Each row comes from the steps of one walk. Every step used is in the known rows, and no mark comes twice. Write the walk behind each row, first mark first.
(in the rows, 128 means zero)
Known rows:
vuli, lelik, vese: [189 155 113 140 101 118 123 146 155 102 101  99  73 129  86 143 174 152
 167 152 171  93 136 149 101 138  84 128 113 147 122 145 139 101 138  96
  78 117 106  97 152  82 187 180 177 117  88  95 164 150 101 114 169]
vese, lefik, mimem, lelik: [107  81 111 119 102  96 146 123 125  81 115 127 125 109 169 113 111  85
 133 140 158 111  94 105 131 103 154 121 120 120 124 109 105 118 104 109
 149 138 125 112 120 144 137 125  90  96 135 118 112 146 146 182 103]
fisodo, vese, lefik, mimem, lelik: [150  66  98 129 148 136 141 126  99 100 134 132 128 133 199 126 104 103
  94 106 157 149 109 100 141 109 158 111 120 106 106  96 107 184  71 132
 137 159 105  86 176 187 125 127  82 105 119 137 140 143 113 179 148]
mimem, lelik, vese, lefik: [158 116 137 128 111 145 118 165 131  71  74 128  83 137 133 131 165 115
 144 127 167  97 116 139 133 131 154 105 123  72 141 167  84  89 119 127
 135 129 118  69 143 145 134 145 140 127 114  39  77 119 136 196 141]
lelik, vuli, vese, fisodo: [103 181 145 107 134 105 162  83  85 160 160 141 164 128  88  91 177 154
 168 124 144 139 178 127 132 123 109 152 135 136 142 147 154 175 152 113
 122 155 138 148  71 132 107  90 124 108 161 213  85  98 144 120 110]
lelik, vuli, vese, fisodo, mimem, lefik: [ 84 143 164 142 140 100 156  84  51 171 174 129 200 129 103  88 122 145
 148  95  96 120 161  88 159 121 105 145 147 186 149 168 141 198 132 141
 145 171 175 160  76 151 105  86 103 140 189 213  71  69 133 118 129]
lelik, vese, lefik, mimem: [135 154 128  87 128 145 129 170 140  79 106 164  73 144 145 206 153  63
 134 143 160 137 117 139 109  81 138 120 105 126 111 120 103 108 114  85
 121 118 101 138 123 151 132 212 123 125 130 111 108 117 128 156  91]
lefik, vese, fisodo: [145 171 135 141 111 150 128 137 174 181 144 162 111 138 142 141 169 158
 124 125 152 188 120 134 127 166 134 123 144  96 153 112 145  96 117 130
 126 111  86 144 128  96 129 128 149 128 102 105 151 195 123  99 121]
lefik, vese, lelik, mimem: [123 142 104 116 158 161  80 170 190 125 109 140  88 111  93 155 133 142
  78 132 121 171 157 161 100 139 135 127 134 108 116 104 131  33 151 128
 143 115 106 127 144  77 100 139 177 127 104  78 157 137 135 107 141]
fisodo, vese, lefik, mimem: [142 110  98 116 168 124 164 106 101 119 144 147 112 147 176 160  93  59
 108 126 153 158 110 102 118 103 127 115 121 125  93  91 131 198  94 119
 143 145  88 122 161 190 134 145 100 117 110 169 165 141 114 152 125]
lefik, mimem, lelik, vuli, vese, fisodo: [106  49 136 124 118 138 134 145 104 134 137 124 181 101 123 108 161 189
 123  96 194 164 149 104 152 130 177 153 105 149 114  96 118 156 126  98
  93 129 170 148  87 138 130 112  78 127 188 243  99 114 162 131 130]
fisodo, vese, lefik: [170 161 107 117 169 116 177  88 101 124 137 142  97 153 163 127 104  66
 135 133 144 135 112 116 116 113  93 118 135  75 111 142 134 195 108 144
 159 158  86  91 163 195 118 106 131  95  92 103 152 127 111 164 128]
lelik, vese, fisodo, mimem, lefik: [145 125 185 153 106 174 112 162 108 132 125 175  65 156 142 172 154 111
 140 136 107 147 110 136 142 118 113 117 126 154 169 178 110 121 111 157
 124 111 155 150 145 146 128 216 123 165 146  79 107 120 102 129 110]
lefik, vese, fisodo, mimem, lelik: [ 93 110 144 186 107 158 106 129 153 165 146 161 114 140 166 151 130 147
 114 106 131 207 131  85 140 179 141 106 144 112 145  99 139 123  84 178
 125 112  90 124 141 125 139 141 171 147 138  77 153 164 116 130 158]
mimem, lefik: [150 168 127 117 113  90 133  75 124 141 135  85 179 124 156  91  97 112
 142 134  83  41  79 154 146 134 124 124 123 127 145 172 125 144 126 133
 128 110 160 135 140 109 147  71 102 148 104  89 113 177 122  98 117]
lelik, vuli, vese: [109 194 116  98 146 103 154  78 101 151 155  92 219 111  87 101 128 119
 167 132 120 106 177 130 136 130 104 168 112 131 120 108 162 186 134 102
 106 135 130 132  73 127 131  63 157 125 141 203 102 101 146 109 132]
lelik, vuli, vese, fisodo, mimem: [ 69 160 158 138 138 117 159  91  70 159 181 158 168 130 101 108 128 116
 177 131 104 151 175  88 130 121  98 150 123 160 126 135 163 202 132 128
 122 145 129 157  73 152 109 120 152 127 168 220 100  69 138 118 126]
mimem, lelik: [136 103 118 127  99 130 129 102 149 102 114  92 150 121 147 114 129 132
 166 139 132 103 111 138 127 172 134 124 105  77 148 109 124 123  96 143
  99 101 137  85 153 116 151  88 156 134 111  63 124 161 124 132 135]
lefik, mimem, lelik, vese: [158  68 136  84 104 181  88 177 165  90  87 122 140 110 145 193 140 141
 132 133 182 147 101 147 142 134 185 143  74 116 113  68  88 120  98  95
  56  80 121 126 147 133 165 182 138 149 151 118 129 143 128 135 135]
lelik, mimem, lefik, vese: [150 166 141 118 133 119  58 152 167 132 124 102 165 115 115 164 101 150
  97  92 137 111 107 127 146 142 131 138 126 139 164 116  81  65 151 140
 110  97 152 154 126 103 112  87 120 170 141  82  91 204 157  79 150]
vuli, lelik, mimem, lefik, vese, fisodo: [181 102 134 188  83  85  96 175 135 154 131 114 100 124  96 101 165 222
 108  74 201  95 123 108 136 138 127 125 142 180 166 154 111  48 166 131
 121 125 146 156 129  83 134 131  96 151 114 145 114 202 161  77 172]
vuli, lelik: [156 139 106 150  94  61 159  75 133 125 140  78 114 119 109  90 137 139
 186 164 143  73 137 132 112 138  95 118 126 138 126 127 170 124 132 115
  94 124 115 105 147  77 188 123 162  95  90 120 171 176 130 104 146]
lefik, mimem: [114 125 112  80  99 124 140 108 165 125 147 135 146 115 158 179 108  98
 145 165 125 150  94 142 111 116 136 149 100 141 110  58 137 156 122 105
  72  84 112 163 137 112 153 159 132 116 140 156 174 160 130  94  79]
fisodo, mimem, lefik, vese, lelik, vuli: [ 39 157 127 140 160 113  84 112 119 169 127  97 184 103 144 102  33 107
  91 121  25 116 153 107 160 134 124 132 154 165 133 147 149 136  79 177
 180 149 126 141 156 122 103 102 167 135 160  96 113  83 131 123 152]
vuli, vese, lelik, mimem: [150  97 119 125 156 133 123 140 123 130 132 131 103 153  51 130 159 163
 128 132 118 119 164 131  93 114 104 131 109 123  87 126 144  70 197  95
 139 141 149 138  78 116 116 118 118 133 115 183 138  59 120 124 115]

Which walk is each row?
[108  88 104  99 166 120 136 134  83  96 113 121 152 106 180 114  87  90
  93 103 166 154 133 103 139 107 165 131 127 121 108 112  97 197  75 139
 135 167 124  83 163 200 101 107  90 108 153 157 118 129 140 182 148]
fisodo, vese, lefik, mimem, lelik, vuli
[148 166 152 147 101 117 115 134 152 180 138 134 147 139 169  97 136 180
 100 106 117 125 103 137 176 172 149 120 154 124 158 166 109 116 128 130
 153 126 141 150 129  98 128  89  84 168 106 105 114 197 130  92 137]
mimem, lefik, vese, fisodo
[184  89 115 102 179 175 100 154 127 123 131 142  72 136 118 152 129 115
 105 127 105 168 123 164  85 103 117 127 128 108  97 119 133 121 155 154
 130 126 126 103 190 162  92 148 135 121 125 113 179 105  97 114 127]
fisodo, vese, lelik, mimem
[141 192 123 126 128 108 114 106 151 172 125  75 182 132 145 115  88 146
 109 118  95  93 105 129 172 181 141 134 141 114 142 144 123 122 122 133
 130 114 137 148 126  99 152  53 138 166  85  59 113 191 128  96 156]
mimem, lefik, vese
[ 86 178 118  81 154 119 145 109 132 114 115 100 121 101 114  75 133  92
 140 179  64 104 160 194 122 102 124 151 140 118 131 161 157 110 141 132
 159 147 125 110 125  94  82 121 161  81 152 121 140  69 133 135  86]
vese, lelik, vuli
[ 91 182 114 112 162 130  84 130 136 172  86  74 185  96 130  71  92 159
  80 113  60  83 147 166 177 154 160 141 169 127 147 179 126 104 129 142
 192 146 144 129 133  85  97  65 118 130 115  97 108 118 149 109 157]
mimem, lefik, vese, lelik, vuli
[164 133 143 165 104 115 179 102 105 178 162 164 124 185 101 115 187 161
 162 136 159 149 144 111 117 151  87 117 123 116 109 124 164 148 185  85
 127 130 133 157  75 124 151 100  95 135  93 189 153 113 111 110  91]
vuli, vese, fisodo
[ 68 161 125  83 173  74 169 106  79 126 142 118 177 125 106  99 120  99
 141 118 147 109 173  89 127  80 122 170 125 161  98 115 142 163 128  80
 143 180 134 147  57 137 117  83 118  90 157 242  90  76 163 161 113]
lelik, vuli, vese, lefik, mimem
[169 118  99 118 178 178 150 113 114 147 126 113  83 147 147 118 112 111
 102 156  85 140 131 169 109 126 112  95 144  92  93 138 159 166 117 144
 150 138 103  85 184 159 110 133 141 101  94 104 204  93  74 126 138]
fisodo, vese, lelik
[ 97  75 122  97 133 127 127 117 112 131 127  89 229 103 120 128 116 152
 138 107 164 143 153 107 152 125 166 165  99 141 111  64 115 180 117 102
  73 115 153 136  93 140 151  88 121 140 183 220 111 114 166 137 151]
lefik, mimem, lelik, vuli, vese
[161  34 154 119  86 194 106 202 154  93  91 163  95 128 153 192 186 161
 126 128 191 178  83 147 144 116 177 127  92 134 134 107  84 115 122 102
  69  77 138 142 144 126 148 211  94 156 148 135 134 149 136 130 104]
lefik, mimem, lelik, vese, fisodo
[181 164 159 113  99 183 129 172 149 110 112 184  48 154 124 183 209 127
 156 157 159 151 118 183 110 122 119 127 115 109 152 165 119 103 140 119
  97  95 116 139 146 122 139 212 128 136 128  82 129 142 112 121  92]
lelik, vese, fisodo
[148 109 118 155 160 126 157  93 113 152 124 118 119 160  78  91 163 149
 143 168  97 109 159 149 103 136  93 113 123 106  81 135 172 134 176  97
 164 153 132 119  90 111 153  95 125  96  74 162 183  52  97 134 115]
vuli, vese, lelik
[172  91 141 203  91 113 114 159 101 136 109 138  61 148 103 119 172 164
 149 125 147  88 116 112 137 128  87 108 133 202 152 193 117 112 123 135
 115 131 137 138 142 101 168 214 121 143 119 110 129 125 100 124 156]
vuli, lelik, vese, fisodo, mimem, lefik
[ 37 119 125 160 144  97 146  75  65 102 147 105 184 128 124  76  82 105
 157 108 122 100 168  38 139 118  99 134 120 142 132 131 141 172  97 154
 150 181 123  91  97 171 111  85 162 117 170 136  54  52 149 201 174]
fisodo, mimem, lelik, vuli, vese, lefik
[180  85 135 121 178 158 101 162 104 132 116 118  95 131 130 128  94 139
  75 110  94 122 110 160 121 111 119 110 135 129 110 165 111 124 157 165
 149 138 164 101 179 180  84 119  81 137 115 108 148 114 106 110 146]
fisodo, vese, lelik, mimem, lefik
[127 118 128  95 134 140 113 154 163  86 116 139  64 116  87 135 141 115
 131 159 106 127 134 181  72  92 115 122 133 124 127 142 145  38 178 138
 140 106 141 108 156 122  94 160 139 106 132  83 149  92 127 119  89]
vese, lelik, mimem
[122 119 109 137 144  92 176 102 101 123 159 134 147 153  98 124 140 118
 136 134 166 125 139  72 113 103 116 113 109 137  75  92 135 154 136  59
 154 162 126 169  60 146 169 114  84 106  99 225 133  91 126 150 105]
vuli, vese, lefik, mimem
[ 70  97 154 155 102 138 137 122 101 112 149 152 134 108 159 116 131 113
 160 129 117 167 127  97 150 129 121 136 136 149 174 142 128 164  84 191
 119 130 128 107 139 159  79 140 155 136 191 129 100 107 147 143 124]
vese, fisodo, mimem, lelik, vuli
[163 153 150 110 109  94  95 146 140  92 134  99 146 112 126 154  97 124
 138 103 120  76  84 146 126 116 117 153 113 147 170 141  86  86 160 139
 107  96 189 143 119 120 115  98 101 161 150 107  72 172 158  80 124]
lelik, mimem, lefik
[ 87 120 116 107 119  78 167 120 146  89 149 148 103 132 160 138 106  58
 143 156 137 116 102 113 111  87 138 131 119 128 115 105 138 123 110 111
 157 142 102 143 117 145 126 143  93  96 124 157 129 140 148 162  73]
vese, lefik, mimem
[158 116 114 130  98  97 138 155 128  83  92 133  51 124  98 146 178 127
 147 142 204  85 147 120 110  82 119 116 127 169 116 137 123 100 118  80
 105 136  90 127 132  96 190 207 127 102 107 140 146 121 129 154 146]
vuli, lelik, vese, lefik, mimem
[ 58 108 115 109 128  79 148 123 108  59 109 118 156  90 161  97 104  88
 123 129 153 111 123 112 136  92 176 147 127 133 137 111 106 130 101 126
 137 144 131  96 117 152 103 108 102 100 183 145  64 120 175 182 112]
vese, lefik, mimem, lelik, vuli
[ 85 153 144 169 118 152 118 132 146 177 164 182 112 139 150 173 129 115
 121 131 106 215 134 103 133 166 122 114 155 128 141  89 157 127 104 153
 130 123  76 154 133 120 133 162 175 146 130 108 163 157 115 105 130]
lefik, vese, fisodo, mimem
[163 145 157 137 107 120  80 180 162 141 133 149 126 126 123 146 138 172
  96  77 148 141 100 121 142 141 141 146 136 143 169 134  79  55 172 140
 121 108 166 166 123 112  97 110  76 176 137 115  76 199 165  78 126]
lelik, mimem, lefik, vese, fisodo
[ 80 133 111 167 144 133  96 109 124 162 126 108 156 123 136 117  48 113
  95 122  25 118 129 109 151 157 118 115 150 141 124 135 150 122  97 173
 188 139 127 138 142 121 124 120 167 147 113  71 159  94  94 126 146]
fisodo, mimem, lefik, vese, lelik
[129 154 107 144 158 131  97 139 144 171  94  90 150 127 138  81 106 158
  77 123  65  82 135 161 156 162 148 124 157 125 125 164 132  87 128 141
 187 143 146 129 141  75 120  85 111 131  78  60 149 141 116 118 146]
mimem, lefik, vese, lelik
[119 164  91 125 156 150 111 144 185 171 116 127 105 126 120 133 138 142
 102 155  90 153 155 173 114 164 133 115 146  80 110 109 164  83 131 129
 170 129  90 111 141  85 126 122 177 114  77  75 191 120 106 123 135]
lefik, vese, lelik
[ 92 121 156 171  94 129 163 108 116 136 184 190  91 153 149 139 123  94
 178 152 103 178 114 103 106 125  88 114 138 137 143 132 153 147 110 176
 123 109 111 146 139 162 115 184 150 118 153 125 144 127 115 107  80]
vese, fisodo, mimem
[171 125 135 120 105 189  97 153 156  84  76 111 117 135 125 164 153 136
 154 142 145 117 116 170 128 161 142 120 101  75 135 136  95 105 109 114
  67  90 124  86 149 127 152 146 161 148 112  25 108 143 125 147 151]
mimem, lelik, vese
